Each row was made from one path, in order. Every step used is in the known rows, and no mark comes twice. Write each row's path.
Known rows:
musen/tavos/kolilo/mefim: [-17  21   9   3  -4   4  -2   7   4   6  26  37   8  -1 -13  -5  -3  15
   9  -5  21 -21  -6 -16 -24 -54 -27  16]
kolilo/fizel/rober/tavos/musen: [ 14  11  -1   4  11  35  39   6   5  14 -10   5  17   3  14  21 -35 -18
 -12 -25  -8   1 -25 -12  -4  28   9  -7]
rober/tavos/musen/mefim/kolilo: [  2  -6  25  -7  22  -6  -7  -8 -22   6  16  12  15   9 -10  -9 -34   4
 -16   8  -3 -13 -10  -3  -4  19   2 -24]
rober/tavos/musen/fizel: [ -1  -7 -24 -13  31  37  16   1  16   6 -21 -15   4  -3 -11  16 -29  -5
   3   0  -3   5  -8  -4 -23  13  21 -14]
rober/tavos/musen/fizel/kolilo/mefim: [ 20  -4 -20 -22  19  45 -32   3  -8  22  -5 -12  18 -30 -16  -2 -20   4
   5  19  -7   4   5   1 -23   3  42  -5]
zigef/kolilo/mefim/musen/fizel/rober: [ 50  10 -35   9  -1  31 -11   5 -12 -14 -21   0  11 -27   1   6  -8   3
  10  -8  -2   0  19 -11  -2 -11   4  10]
tavos/kolilo/mefim: [-19  16  -1 -11  21   5 -12  -2   5   1  37  29   8   2  -9  -3 -10   6
   9  -3  24 -17  -4 -22 -15 -26 -12  23]
fizel/rober/tavos: [ 17  -6  -6  -6  11  20  26 -10  -3  -4 -12   5  23   2   0  27  -6   3
  11  -9 -11  -7  -6 -13 -14   3  10  -7]
fizel/kolilo/mefim/musen/tavos/rober: [ 18   5 -22   8 -42  18 -36   6   0  24 -19  34  15 -33 -20  -6  34  29
  12  21  34  -8  14  -5 -13 -42   1 -16]
zigef/kolilo/mefim/musen: [ 35  19 -13 -16   2   6 -13   4   1  -8   8  19   3 -20  -1 -10  -3   9
  -7   3  20 -12   4 -17   1 -11 -14  -2]
mefim/musen/tavos/kolilo/fizel/rober: [ 11  28 -12  14 -34  -1  35   5  23   5  -7  40  -5   0  15   8   2   1
   3 -25  20  -7   3 -28   2 -14 -20   8]
tavos/musen: [-14  21 -12  -9  19  33  14   9  20  -4   5  -2  13  -4   1   0 -17 -14
  -1 -14  10  -1 -26 -11 -23  12   6  -4]
zigef/kolilo/fizel/rober: [ 27  22 -19 -19  -4  26  35  14   0 -22   5   9  23  17  30  29 -18 -27
 -16  -5  -3   3  -9  -2  -1   5  -6  15]
mefim/kolilo/fizel/musen: [-17 -11 -18 -38 -10  -3   7 -20  -3 -17  38  12   5  24  21   5 -23 -10
  15  18  23  22  12  -6   2  29   7  13]
mefim/kolilo/fizel/rober/tavos: [ 29 -10  14  -8   3   7  32 -13 -19   4  18  16  17  13  11  13 -35  -2
  11   1  -7  12   2 -13   6  17   8   1]
musen/fizel: [-12   5 -42 -22  13  26   5  -9  12 -20  -8  -6  10   4   1  14  -8 -11
  17   7  11  20  10   0 -26  -8  19   1]
kolilo/fizel: [-10  22 -17 -27   2  12  20 -10  11  -9  14  15   7  18  21   7 -15 -22
  -6  -2  25  20  -6  -4  -6   4   5  -1]
tavos/kolilo: [-25  11 -13 -23  17   3  14   2  25 -12  26  20   3  15  -2  14  -4   3
   7   2  21 -14  -6 -22 -20 -12  -6  17]
musen/mefim/kolilo/fizel/rober/tavos: [ 22  -4  18  -4  -3 -13   7 -24 -42  -1  11  26  21  24  16   8 -30  -6
 -12   5  -9   8   9   2  13  15   3 -11]
kolilo/mefim: [ -5  15  -7 -11  13  16 -15  -9  -8  -2  19  17  17  -6  -3  -9  -8  -3
   8  -7  19   1  -5  -9 -12 -19   0   2]
rober/tavos/kolilo/fizel/musen/mefim: [-34  -9 -17 -42  -2 -36   2 -28   1  -2  14  30  -1  45  14  35 -11  -5
 -21  24  25 -14  16  -3   4  14  -6  -4]
musen/tavos/kolilo: [-22  18  -4  -9  -4   3  22   9  24  -6  16  27   3  13  -7  10   2  11
   9  -2  18 -23  -8 -18 -29 -39 -21  11]
zigef/kolilo: [ 10  14 -18 -37  11  16  17  14   9 -28  13   3  15   9   7  20  -7  -7
  -9  11   6 -10  -9  -3 -17  -9  -8   7]
kolilo/mefim/musen: [ 10  16 -13  -5   1   1 -22 -16   2   5   5  24   1 -23  -3 -20   2   7
  11 -11  30   2   7 -21   0  -6   0 -10]
mefim/musen: [  5  15 -25 -16  -3   3   6 -13  24  -8  -5  16  -2 -11   2  -4   8   4
  10  -7  26   3   4 -23  -4   8   5 -13]

Write each row's path:
[ 19  -4  26  16  14   6   0  -4 -34   3   3   9  26   4  -4   1 -31   2
  -9  -6 -20 -13 -12  -6  -3  23   5 -15] -> fizel/rober/tavos/musen/mefim/kolilo
[-15 -10 -37 -22 -37  17  28  19  14 -13 -12  18  11  31  13  51   6  -5
 -11  33  31  -5  -1  16 -13 -21 -30   1] -> zigef/kolilo/fizel/musen/tavos/rober
[-29 -17 -21 -44   4 -11  25 -18  24   1  20  19  -9  33  12  39 -15   0
  -1  19  25 -10  10 -16  -1  17   0  12] -> rober/tavos/kolilo/fizel/musen
[-33  10 -33 -36 -16 -17 -11 -30  -9 -19   9  17  12  38  31  18  -3 -27
 -21  13  29  15  12  12   3  19   6 -10] -> kolilo/fizel/musen/mefim
[ 15   3  -2   8  18  37  31   8   6   9 -17  -4  23  -7  -4  20 -21  -2
   1 -25 -16 -13 -25 -18 -17  20  10 -10] -> fizel/rober/tavos/musen
[ 26   2 -12  15 -25  15  -7  22   5   7 -22  35   6 -19 -18  10  17  27
  -5  15  33 -25   1  -4 -10 -50 -38 -16] -> zigef/kolilo/mefim/musen/tavos/rober
[ 19  17  -5 -22  16  17  -9  11  -8 -17  23  13  18  -2   0   3 -12  -3
  -7   8   9 -13  -7  -3 -14 -22 -13  11] -> zigef/kolilo/mefim
[-21  28  -8  -4  14  10  -8  -2  -4  -9  -1   8  19  10   6  -3 -11 -19
 -24  -8  12  -3 -20   1 -17   9   0 -18] -> tavos/musen/mefim
[ 17 -16 -30  -5  12  31  21 -11  -4  -7 -28  -9  17   2  -6  32 -12  -1
  19  -3 -15  10  11  -5 -19   0  24  -2] -> musen/fizel/rober/tavos
[ 15  10   3  -4  -5  16  21  -6 -16 -12  26  16  18  13  19   2 -29 -13
  13  -8   1  20  -2 -10   3  14   4  15] -> mefim/kolilo/fizel/rober
[ 18 -13 -32   2   8   9  19 -10  19   3 -26   8  -9  -9 -11  28  -5  19
  23  -6   2 -12  23 -31  -7   2  11   5] -> mefim/musen/fizel/rober/tavos/kolilo
[ -6  -3  10 -14  26  -1  -4  -7   0  13  28  29   4   2 -19   9 -16  20
   7   4  17 -28   0 -25 -12 -24  -9  10] -> rober/tavos/kolilo/mefim
[ -6   6   6 -16   4 -17 -20 -17 -27 -20  28  22  17  16   1 -10 -12  -1
  -3  15  10   3   7   3  -5  -1  -1  -9] -> musen/mefim/kolilo
[ 10  -3   4  -8  16 -14  -9 -13  12  23  12  36 -13 -14 -21  -2  -7  28
   8  -2  27 -28  12 -35   4 -10  -8  -2] -> rober/tavos/kolilo/mefim/musen
[ 34   8 -35 -15   4  17 -21   2  -1 -13  -7   4  -3 -21  -2  -4 -10   4
   2  10  17   1  22  -7  -4 -16   1   2] -> zigef/kolilo/mefim/musen/fizel
[ -1   2   0 -14  26  25  23   4  17   9  -4  -2  10  -2  -8  11 -22  -1
  -3  -6   2 -13 -24 -14 -18  16   7 -17] -> rober/tavos/musen
[  5   6 -50 -14  -1  15   0 -15  22 -12 -22   1  -8 -12   0   2   3   1
  19   1  22  18  21 -15 -10   5  20 -10] -> mefim/musen/fizel
[ 21   6 -57 -38 -15  20 -23 -13  18  -7 -17  -7   2 -26  -3  -1  16   4
  18  22  14  20  33  -9 -15   7  45  -5] -> mefim/musen/fizel/kolilo
[  2  -7  -2  -5  18   8  31  -1   9   1   4  15  14  12  -7  36  -9  13
  13  -9  -5 -26  -3 -27 -14  -5  -3  14] -> fizel/rober/tavos/kolilo
[-14  -7  -1 -28  24  -3  23  -4  22   3  17  18  -1  16 -13  26 -10  15
   6   8  12 -26  -2 -22 -18 -10  -4   5] -> rober/tavos/kolilo
[-34   0 -34 -31  -8 -16 -20 -28  -9 -25   3   9  17  26  12  18  11 -12
  -5  16  20   1  12   8 -12  10   5 -10] -> fizel/musen/mefim
[ 14   7 -32  22   4  18 -15  -7   4   2  -7  15  -1 -24  -9   2  -5  13
  27 -19  14  -3  22 -30  -4 -17   4  22] -> tavos/kolilo/mefim/musen/fizel/rober
[ 21   6 -51   8  -8  26   8 -14  11 -12 -34  -2   5 -16   4  11   5  -3
  25 -15   4  18  21 -17  -8   6  22  -1] -> mefim/musen/fizel/rober
[ 25  -2  20   7  12  26  32   4 -12  13  13   8  15   3  10   5 -52  -8
   2 -14 -12   6 -20 -16   5  35   8  -2] -> mefim/kolilo/fizel/rober/tavos/musen
[  7  15 -31 -16   9  53 -38   8  -6  10   5 -13  22 -31  -7 -13 -15  -6
   8  11   1  15   1   0 -28  -2  37   8] -> tavos/musen/fizel/kolilo/mefim
[ 10 -11 -19  -7  18  -2 -13 -17  11  17  -4  20 -18 -16 -22   2 -12  26
  18   5  21 -11  28 -26  -3 -15   4   0] -> rober/tavos/kolilo/mefim/musen/fizel
[  7  23  13  16  -1  11   2   1 -31  -4  15  18  24  13  23 -10 -39 -26
 -19 -15  -3  13 -13  -2   6  29   1  -4] -> tavos/musen/mefim/kolilo/fizel/rober
[ -4  17 -10  -1   8  -9 -18  -8  15   8  21  36  -9 -15  -9 -14   1  17
  12  -9  35 -17   9 -35  -2 -14 -12  11] -> tavos/kolilo/mefim/musen
[ 11  15   7   2  -9  -7   0 -17 -37 -14  21  27  25  23  24  -3 -24 -20
 -11  -2   2  18   6   2  11  12   0   0] -> musen/mefim/kolilo/fizel/rober
